What can hang from each mark:
J99: J904
J134: J462
J688: J309 J904
J277: J264
J732: J462
J462: J134 J732
J904: J99 J413 J688 J822
J299: J309 J377 J389
J377: J299 J539 J822
J389: J299
J539: J377
J20: J134 J822
J264: J134 J277
J309: J299 J688
J822: J20 J94 J264 J377 J490 J904
J490: J822
J94: J822
J413: J134 J904

Every row comes from one small tree of marks. The marks that hang from a mark follow it in brackets, in the order of their numbers. Every link used is in the known rows. Which tree was each row made from?
In the rows, 128 means zero.
Known rows:
J539[J377[J822[J264 J904[J413]]]]: [154 146 139 156 126 136 129  84 133 129 117 137 169 132 138 117 158 132
 122 103 111 124 150 128 125 118 103 133 153 140 126 120 124 148 128 144
 132 114 180 110 110 117 119 117 121 147 109]
J299[J309 J377]: [133 131 140  78 143 127 131 160 167 145 111 136 130 116 145 126 116 102
 117 107 134 126 118 105 125 119 103 110 159 106 149 114 111 115 136 115
 137  77  92 141 113 132 114  98 138 161 147]
J20[J134 J822[J264 J490]]: [133 152 130 173 138  67 136 147  92 130 133 145 128 146 113 141 137 140
 110 119  97 141 115 130 139 114 129 134  43 166 111 124 131 127 114 114
 118 167 117 111 154 111 107 112 177 140  98]
J413[J904[J99]]: [142 124 136 117  93 137 170 139 114 124 149 124 115 109  88 131 117 150
 131 114 132 136 156 118 146 119 129 142 127 134 115 149  97 136 117 115
  91 127 109 162 111 135  72 154 156 121 112]
J389[J299[J377]]: [121 113 141  76 134 146 145 150 168 130 131 136 127 122 121 121 128 115
 131  95 115 129 123  98 123 125 102 118 174 107 154 129 105 119 125 119
 152  72  85 168 124 130 127 119 147 144 163]
J904[J413 J822[J94]]: [127  94 122 137 104 141 160 104 110 129 120 119 132 110 104 111 130 122
 139 164 125 124 151 112 155 140 147 103  93 144 111 103 105 122 133 150
 106 152 120 110 145 127 119 139 133 139 124]
J688[J309 J904[J99 J413[J134] J822]]: [157  81 120 116  90 168 150 159  87 109 146  88 132 108 140 143 102 141
 175 150 228 125 157 108 152 145 180  99 123 143 104 105 102 118 126  96
  69 169 117 130 120 120  89 162 102 148  75]
J277[J264]: [130 133 151 128 118 104 137 139 144 151 121 125 108 113 108 121 140 144
 100 111 119 144 154 117 135 129 102 133 113 141 109 149 101 139 112 132
 128  76  94 162  99 128  99 125 177 125 145]
J94[J822]: [143 114 140 112 114 110 142 132 142 150 121 128 131 104 106 140 126 131
 132 121 113 125 145  93 145 133 113 139 124 140 128 149  91 156 123 112
 133 113 130 160 127 140 124 151 155 141 137]
J490[J822[J94 J377[J299]]]: [141 135 127 135 135 109 120 100 140 132 121 132  99 138  97 124 139 150
 107 173  92 117 117 147 131 115 138 139 130 122 142 142 147 148 134 145
 126 127 125 131 124 122 164 127 131  89 160]
J99[J904[J413 J822[J20 J264 J490]]]: [106 149 120 188  98 135 148  85  48 127 135 146 142 141 120 104 153  91
 150 146 117 126  75 122 139 156 156 105  62 177 106 112 143 131 159 137
 100 199 161 100 138 131 115 118 124 146  89]
J904[J413 J688 J822[J20 J264]]: [131 103 120 169 111 144 138 101  70 143 153 131 118 139 129 113 167 107
 147 157 144 127 116 108 135 151 154 103  64 155  96 129 127 113 148 153
 124 161 157 112 158 116 108 122  99 134 102]
J20[J822[J264 J377 J490]]: [113 162 134 180 143  71 136 115 109 126 152 161 128 155 127 133 144 134
 100 131  78 129  97 127 127 119 117 134  79 158 130 129 151 136 132 104
 125 159 124  95 163 107 148 101 166 137 126]
J299[J309 J389]: [132 129 147  71 139 157 143 154 167 133 116 124 125 105 160 131 114 123
 124 116 140 136 130 123 120 117 111 127 169 101 148 112 110 119 124 124
 127  96 107 127 115 144 133 129 124 144 162]
J20[J822[J94 J264[J277] J377[J539] J904]]: [131 154 121 198 137  95 100  69 118 118 134 159 145 153  88 134 134 154
  83 150  72 146 109 166 115 104 140 137  95 128 113 104 162 128 132 119
 115 147 154  73 150 109 162  92 127  97 134]
J462[J134 J732]: [145 124 136 110 122 114 157 149 120 118 126 151 131 142  77 129 138 133
 137 130 143 116 167 132 158 136 108 134  64 172  94 141  76 133 105 122
 108 128 112 174 102 124  91 155 217 136 102]
J389[J299]: [130 111 136  97 121 147 159 142 150 131 134 127 119 115 122 117 134 130
 139 107 123 130 140 111 132 126 103 131 160 121 144 141  96 135 115 132
 137  85 106 178 120 131 123 133 157 126 161]
J94[J822[J377]]: [129 130 137 125 120 104 128 120 158 140 135 140 125 116 114 145 130 128
 125 127 107 119 130 101 138 135 117 135 132 133 129 157 102 157 134 111
 134 122 137 141 147 128 145 127 152 130 140]
J377[J299 J822]: [156 109 121 114 132 100 121 125 164 146 105 112 136 111 121 131 121 134
 130 138 106 130 170 130 124 113 104 161 169 130 145 149 123 148 105 144
 152  88 112 175 100 143 109 182 144 129 132]
J904[J99 J413 J688[J309] J822[J94 J490]]: [111  76 108 161  98 167 156 123  51 119 153 112  95 127 152 122 131 115
 170 178 166 120 152 128 151 164 176  90 101 128 113  92 146  90 151 149
 100 204 129  90 173 100 143 112  55 130 107]
J389[J299[J377[J539]]]: [132  99 134  75 150 134 124 148 179 145 128 125 125 118 111 123 119 113
 123 100 102 128 116 101 112 125  86 116 200 101 156 120 116 113 123 119
 155  52  71 162 125 137 127 120 137 129 167]
J94[J822[J20 J264[J277] J377[J299] J490]]: [105 177 104 199 128  96  94  81 116 113 154 168 129 162 127 149 144 130
 134 146  78 146  77 138 105 138 142 158  83 146 124 176 165 147 154  79
 148 143 176 107 171 115 184 106 114 115 129]
J732[J462[J134]]: [149 134 150  98 120 114 155 151 124 123 116 134 129 145  87 125 136 141
 129 117 147 118 159 105 154 128 110 130  66 174 101 151  76 131 109 110
 124 132  77 161 103 135  90 158 218 138 103]
J539[J377[J299[J389] J822]]: [130 114 133  83 153 131 107 127 193 129 116 107 148 109 146 130 116 141
 129 124 100 138 159 136  90 112  98 157 232  92 159 133 127 146 107 141
 166  70 125 151  98 143 139 189 113 127 142]
J490[J822[J20 J264[J277] J377 J904[J413]]]: [154 161 132 215 117 117 124  68  82 109 132 158 131 175 119 127 162 135
 125 150 109 138  98 141 133 130 156 125  47 161 102 141 154 138 157 131
  94 153 217  73 136 101 143  86 120 112 123]
J309[J299[J377] J688[J904[J99]]]: [118 115 127  54 134 164 123 181 126  99 147 110 133 113 180 139  85 149
 127 120 214 120 138 100 131 132 148 145 196  77 152 120 131 112 108  93
 102 119 106 137 139 127 115 139  74 143 125]
J539[J377[J822[J20 J94 J490]]]: [109 161 126 174 139 109 116 108 111 106 125 131 137 130 110 105 135 135
 127 125  70 116 114 152 120 140 107 114 132 134 136 124 147 136 121 143
 144 154 140 105 111 129 158 113 147 128 133]
J377[J299 J539 J822]: [164  95 113 113 150  86 102 124 173 162 102 104 134 107 112 133 112 132
 124 144  92 130 163 134 115 114  88 160 196 125 147 139 135 141 105 144
 155  70  97 172 102 149 110 182 134 114 136]
J99[J904]: [119 124 135 107 100 127 151 133 119 146 113 135 136 111  97 112 128 114
 136 120 130 128 126 124 135 130 121 131 147 134 127 116 100 147 128 148
 115 113 128 167  94 144  87 144 166 120 118]
J688[J309[J299[J377[J822[J20]] J389]]]: [132 127 135  73 177 149  79 164 155  94 117  96 131 113 198 155 107 117
 133 117 169 123 121 137 108 136 138 127 196  82 158 116 155 116 113 114
 145 116  99 121 106 145 158 169  97 152 156]
J264[J134[J462]]: [110 102 127 121 115 108 159 155 156 128 118 109 122 143  82 124 105 138
 142 123 151 141 150 123 145 134 128 121  67 157  96 152  94 128 115 137
 147  96 124 139 118 127  86 143 191 118 112]
J377[J299[J309[J688] J389] J539]: [139 103 118  50 172 155 106 162 173 156 116 107 112  97 188 129  98 121
 120 129 167 137 136 137 107 112 105 153 229  70 164 106 148 103 120 126
 132  62 108 142 130 146 143 146  76 110 170]
J377[J539 J822[J20 J264[J134]]]: [164 136 131 178 148  92  99  95 144 138 126 115 129 144  84 133 129 132
 120 131  98 137 111 153 129 131 112 128 106 158 114 153 151 118 105 139
 150 108 128 123 115 139 118 150 137 101 126]
J99[J904[J688[J309] J822[J94 J490]]]: [ 75 110 117 143  99 154 140 130  59 134 124 121 111 132 157 108 137  90
 153 155 163 114 120 144 133 150 170  95 117 125 131  81 157 125 152 162
 122 196 127 125 123 129 157 125  78 117 113]
J688[J309 J904[J822]]: [133 114 137 106 119 123 142 167 116 116 112  96 135 113 176 137 109 119
 137 139 203 118 158  97 133 128 139 113 142 120 137 114 114 149 123  99
 127 134 108 140  85 138 130 160 105 168 122]
J389[J299[J309[J688] J377[J822[J904]]]]: [147 129 144  80 150 177 120 143 169 140 106 121 146 121 208 118 119 103
 117  77 163 115 147 124 128 109 113 130 208  84 180 122 148 116 124 140
 138 101 126 163 108 127 157 104  74 154 167]
J99[J904[J822]]: [112 106 136 118  92 125 152 119 113 147 114 122 140 112 110 114 119 102
 140 142 131 126 136 111 138 134 138 119 127 142 122 118 106 151 131 154
 116 137 121 164 102 149 100 166 142 135 111]
J134[J462[J732]]: [128 104 119 106 121 112 161 160 133 132 110 133 135 136  83 116 125 140
 142 132 151 117 155 116 147 132 110 127  65 164  86 146  82 138 119 137
 129 118 130 155 104 126  77 137 218 146 110]
J389[J299[J309]]: [139 123 136  86 133 169 152 151 162 147 125 125 115 112 156 114 130 117
 135 104 141 129 131 115 127 122 104 124 174 106 156 132 104 128 126 130
 125  81 101 178 112 127 134 108 131 138 166]
J299[J309[J688] J389]: [127 117 141  60 147 168 140 169 152 138 119 120 120 101 197 123 107 120
 126 112 183 132 139 124 130 119 118 133 177  87 152 105 124 106 119 130
 119  96 123 129 130 140 141 129 100 135 168]
J688[J904]: [130 133 138  99 115 120 150 160 134 119 116 120 142 116 124 126 118 143
 124 116 155 123 143 103 131 118 114 134 144 124 135 123  95 146 113 106
 124 111 117 144  94 140 100 143 150 146 122]
J822[J94 J377[J299] J904]: [114 172 123 142 121 129 121  92 138  99 133 150 115 131  97 130 145 147
 103 138 106 119 131 162 122 115 130 148 151 104 136 134 133 136 139 133
 137 137 145 111 133 115 156  97 137  95 149]
J20[J822[J377 J490]]: [103 139 131 162 140  61 144 139 117 126 146 144 121 142 122 130 123 131
 113 132  84 126 126 123 133 127 115 129  95 149 135 123 136 135 128 117
 118 154 120 112 155 106 131 120 185 134 121]
J539[J377[J822[J20 J94 J264[J277] J904]]]: [133 181 128 203 122 133  94  60 111  94 120 150 166 147 109 117 151 150
 113 125  84 141 116 170 107 116 132 133 116 127 115 131 152 142 125 136
 142 138 194  92  99 124 164 101 110 116 131]
J539[J377]: [116 125 139 107 130 111 142 145 149 133 131 130 131 115 119 115 128 130
 130 110 117 129 146 110 117 129  87 124 167 118 132 126  95 145 121 131
 142  67 130 149 109 127 111 126 167 129 133]
J413[J904]: [127 136 135 108 108 120 167 150 125 132 130 126 126 115 107 123 128 133
 123  98 134 131 149 117 141 110 114 140 117 141 123 136  97 149 118 117
 108 107 108 166  98 141  81 157 181 124 121]
J99[J904[J688 J822[J94 J264]]]: [102 119 126 144  89 170 134  83  81 151 131 140 132 133 108 103 159 111
 127 160 130 123  98 137 131 130 170 111 105 133 114 103 138 132 143 172
 125 177 131 133 130 140 138 127  80 107 116]

Which tree is each row?
[139 109 146  48 166 156 110 164 187 145  98 113 149 105 211 129  95 105
 117 104 160 127 138 119 121 109 117 127 206  80 172 103 148 100 115 133
 142  94 103 127 118 148 149 143  76 160 165] => J299[J309[J688] J377[J822] J389]
[133  95 132  52 179 133  82 148 202 127 109  96 147 107 162 152  91 127
 113 118 110 129 133 125 102 118 107 142 227  88 165 105 149 116  99 126
 152  78  67 124 130 160 143 183 101 136 157] => J309[J299[J377[J539 J822] J389]]
[114 145 110 159 139  96  99 148 118 102  96 122 139 145  88 125 116 132
 123 123  94 120  99 146 136 132 149  98  47 149  99 135 140 110 125 138
 153 191 107  85 127 130 118  91 171 149 102] => J299[J377[J822[J20[J134[J462]] J94 J490]]]
[137 181 134 199 111 131 139  82  64 111 139 160 137 144 113 135 169 125
 131 108 103 120  94 116 146 151 132 132  55 172 111 140 134 141 156  97
 115 197 195  82 158 117 147  85 129 153 113] => J94[J822[J20 J264 J490 J904[J413]]]
[124 114 136  53 153 179 136 173 164 149 125 130 121 114 196 111 115  99
 129  90 175 123 120 104 128 122 109 117 197  78 171 118 128 101 130 122
 134  68  99 170 130 124 145  94  96 146 176] => J389[J299[J309[J688] J377]]
[113 170 124 179 129  78 109 137 108 110 146 145 108 137 110 154 134 127
 133 120  97 118  98 126 139 153 138 121  63 149 108 164 122 138 143 105
 125 186 151 105 170 111 141  91 165 124 108] => J94[J822[J20[J134] J377 J490]]
[ 98  95 105 132  94 138 166 167  95 114 125  99 156 140 126 118 104 138
 164 133 180 123 131  96 149 140 164  98  42 190  92 110 104 132 134 100
  99 185 116 103 134 131  88 145 166 164  60] => J688[J904[J413[J134[J462]] J822[J490]]]
[124 119 110 101 100 134 169 177 115 128 132 124 136 140  61 118 123 155
 149  99 177 121 142 136 156 117 139 129  30 190  67 146  77 145 115 115
  87 139 113 176  93 134  43 165 252 116  72] => J413[J134[J462[J732]] J904]
[124 129 152  50 153 155 128 162 185 129 112 131 133 111 160 135 110 109
 115 103 133 134 110 111 112 115 112 113 183  86 159 101 118 104 134 111
 143  84  88 116 120 143 136 115 114 162 163] => J299[J309 J377 J389]
[114  83 129 143  99 128 139 115 120 135 172 125  96 129 125 135 126 128
 140 170 132 123 153 111 131 146 151 112 129 121 113 149 122 116 139 155
 125 153 124 129 171 110 124 129  89 114 114] => J904[J99 J688 J822[J377]]
[ 97  88 112 139 106 104 154 149 157 124 114 113 136 154  90 126  91 140
 156 134 149 164 160 130 136 131 142 127  49 159  87 149 101 124 118 132
 143  77 143 133 123 124  87 150 179 110 104] => J264[J134[J462] J277]
[108 197 111 153 145 139 113  96 137 117 138 165 112 148 150 124 151 127
 100 143  98 124  68 164 112 113 129 136 133 114 151 128 172 121 153 107
 138 144 115  89 159 113 194  54 102 115 159] => J822[J94 J264 J377[J299[J309]] J490]
[127  75 111 112 102 150 154 156 104 152 150 122 118 123 105 116 145 129
 169 122 164 129 147 124 146 142 140 111 100 155 101 104  93 105 127 150
 100 116 130 145 155 115  67 137 163  99  89] => J904[J413[J134] J688]
[112 123 117 197 104 117 149  98  76  98 174 135 106 137 116 129 126 119
 154 168 107 122 118 115 144 170 154 100  79 157 104 143 135 108 155 128
  94 202 147  76 184 100 125 104 124 140 100] => J904[J99 J413 J822[J20 J377 J490]]
[137 140 139  94 175 140  70 126 161  96 118 106 145 120 149 153 107 132
 103 105 112 122 118 145  99 127 117 141 203  88 154 113 160 116 112 126
 145 122 112 101 117 154 148 156  99 135 153] => J309[J299[J377[J539 J822[J20 J904]] J389]]
[131 150  98 175 148  92  77  90 139 125 148 153 123 150 107 136 136 131
 119 158  90 153  86 155  91 123 119 150 135 123 117 156 159 125 139 107
 148  79 148 112 144 121 142 111 124  87 140] => J822[J20 J264[J277] J377[J299 J539]]
[100 173 138 180 114 121 124  91 101 125 159 170 121 164 145 146 173 126
 114 107 101 112 102 123 125 134 131 139  94 144 131 147 153 144 159 111
 147 182 177  92 181 108 184  72  93 122 127] => J94[J822[J264 J377 J490 J904[J688]]]
[ 96 108 134 150  92 145 144 101 105 154 141 125 124 154 111 116 141 100
 145 143 153 138 115 135 134 140 169 112  85 152 108 127 135 125 137 170
 135 147 144 146 134 128 109 155  90  98  89] => J99[J904[J688 J822[J264[J134]]]]
[116 160 126 118 172 140  94 132 160 118 122 115 133 124 184 124 119 120
 131 118  98 132 112 155  81 126 103 139 205  94 168 130 163 133 130 128
 154 115 137 121 103 134 166 138  92 143 141] => J539[J377[J299[J309 J389] J822[J20 J490]]]
[105 137 136 138 113 124 136 124 122 122 148 147 109 142 129 130 154 126
 120 114 134 116 147 134 124 128 123 129 135 116 126 132 123 129 142 150
 138 131 157 120 144 107 126  93 130 103 127] => J822[J377 J904[J688]]
[136 120 114  79 146 140 131 164 144 157 119 121 111 106 184 117 114 116
 128 128 182 129 150 128 129 116 112 153 177  95 155 130 130 121 125 132
 124  75 127 172 122 128 122 129 107 123 151] => J377[J299[J309[J688]]]
[177 119 103 144 156  74  75 137 142 144 108 100 120 113  94 142 117 135
 127 142 102 132 144 156 118 124 113 147 145 127 117 155 133 129 105 150
 144 109 116 159 107 138  87 162 149 104 107] => J377[J299 J539 J822[J20[J134]]]
[150 159 135 175 134  96 108 120 100 110 125 132  91 143  78 130 143 149
 109 159 103 115  95 156 147 131 160 105  56 136 104 147 134 133 131 154
 103 180 142 102 130 113 139  90 162  90 134] => J490[J822[J20[J134] J94 J377]]
[160 127 121 112 158 145  85  81 175 136 107 119 143 113 112 136 130 154
  98 152  74 138 111 164 101  98 116 158 196 104 150 117 164 121 105 134
 161 110  95 110 122 160 170 165  84 104 169] => J377[J299[J389] J539 J822[J94 J264]]
[153 113 136  72 188 143  75 155 170 148 104 106 138 105 186 128  95 102
 111 113 144 124 108 130 110 123 109 117 212  77 163 103 166  89 119 130
 140  96 105 114 115 154 148 135  73 144 165] => J299[J309[J688] J377[J539 J822[J20]] J389]
[116 139 112 160 101 158 127 114  89  90 153 117 137 130  92 119 131 144
 142 160 164 112  95 137 145 147 190  85  73 149  96 109 118 119 141 113
  78 211 134  83 144 119 124 118 140 119  88] => J688[J904[J413[J134] J822[J20 J94 J377]]]
[110 153 113 213 114  83 122 118  76 101 138 145 133 159 132 141 128 119
 143 144 106 154 105 136 127 136 158 116   9 172  89 145 144 119 134 113
 129 170 148  89 160 121 130 111 135 137  99] => J904[J822[J20[J134] J264[J277] J490]]
[153  97 122  74 117 226 164 163 121 132 140 105 126 104 193 109 109 135
 155 120 226 124 147 104 144 134 147 124 197  84 153 115 114 104 125 119
  68 129 138 157 130 108 111 109  51 148 128] => J389[J299[J309[J688[J904[J99 J413]]]]]
[104  67 117 121  86 157 159 121  87 166 126 115 133 120 127 101 139  90
 166 155 159 124 147 107 141 151 160 105 119 141 110  96 109 130 149 186
 103 153 149 154 131 126  78 158 103 127  79] => J99[J904[J413 J688 J822]]
[108  85 132  45 148 191 108 180 137 105 160 105  96 116 194 159 108 129
 149 128 200 131 137 124 107 145 157 125 214  56 149 105 142  88 125 119
 131 111  92 122 154 121 142 144  48 127 145] => J904[J99 J688[J309[J299[J377 J389]]]]
[129 105 139  37 176 153 104 175 180 150 112 119 127 102 189 128  92 103
 110 106 161 130 114 114 113 117 101 117 219  68 164  85 145  85 127 115
 138  64  89 114 135 147 144 116  81 140 175] => J299[J309[J688] J377[J539] J389]
[118 156 144 152 109 106 150 118 109 120 124 145 134 128 121 144 135 130
 125  98  99 118 140 108 143 135 109 144 101 153 135 138 118 156 138 103
 133 159 155 123 140 131 151 118 146 149 132] => J94[J822[J490 J904]]
[104 200 142 181 120 105 139  96 112  94 148 175 128 161 135 137 160 129
 102 102  95 120  98 140 126 119 109 136 100 149 132 135 150 134 146 105
 141 156 153  73 156 113 166  62 146 127 141] => J822[J264 J377 J490 J904]
[153 103 140 130  98 157 132 130  90 135 147 120 100 114 139 156 137 137
 148 125 177 118 170 114 140 148 148 133 148 108 122 140 116 135 141 123
 120 160 168 150 131 113 137 123  70 126 121] => J94[J822[J904[J99 J688[J309]]]]
[ 99 134 114 135 170  98 102 113 146 117 141 130 113 131 105 137 113 151
  96 161  56 134 102 163 100 116 126 144 161 102 152  95 172 113 127 118
 132 155  95  81 167 123 177 137 126  98 151] => J20[J822[J94 J377[J299[J389] J539] J490]]
[140 111 112 116 141 164 112 120 145 160 116 111 140 127 182 111 147 113
 141 120 149 121 176 142 103 123 117 137 209  93 150 112 137 134 143 174
 132  98 181 150 107 102 111 123  62 131  97] => J539[J377[J299[J309] J822[J904[J413 J688]]]]
[139 116 123 109 143 103 110 126 175 145 114 112 143 113 131 122 122 135
 131 126 100 129 168 130 104 116  89 154 207 114 151 146 121 157 109 145
 160  62 130 174  91 133 118 172 137 127 126] => J539[J377[J299 J822]]
[173 167 140 181 131 113 114 107  80 119 117 139 104 144  76 127 160 156
 104 151 105 125  81 152 149 122 157 114  33 153  99 144 138 132 123 143
 110 176 142 106 118 127 136  94 145 102 137] => J490[J822[J20[J134] J94 J264]]
[129 118 141 128 103 135 138 123 113 147 133 134 121 123 119 140 148 130
 129 108 133 116 159 107 137 135 125 141 120 127 126 139 105 150 137 136
 137 142 167 152 135 126 130 129 112 126 122] => J94[J822[J904[J688]]]
[157 142 106 173 131 120  85  57 145 127 100 136 159 137 103 134 133 153
 103 151  76 148 138 177 106  95 125 168 150 124 133 124 171 134 116 135
 152 107 147 114 112 141 158 139  87  96 143] => J377[J299 J539 J822[J94 J264[J277] J904]]
[ 94 146 122 178  96 108 162 111  95 116 139 143 147 155 147 129 124 119
 131 122 107 156 125 120 127 109 145 136  45 175 113 134 146 145 134  95
 118 145 125 115 137 138 132 152 127 140 108] => J413[J904[J822[J264[J277] J490]]]
[154 171 132 174 111 117 110 118  98 117 119 140 135 141  81 150 150 151
 116 106 138 125 104 123 142 131 153 133  21 161  73 178 102 154 139 110
 136 187 181 112 126 127 114  88 161 144  99] => J94[J822[J20[J134[J462]] J264 J904]]
[134 162 121 210 146  97 101  79 113 115 127 127 126 156  77 124 133 137
 114 138  68 131  82 178 133 136 126 118  78 163 120 133 180 105 113 134
 149 161 123  79 139 136 161 118 126  93 133] => J377[J539 J822[J20 J94 J264[J134] J490]]
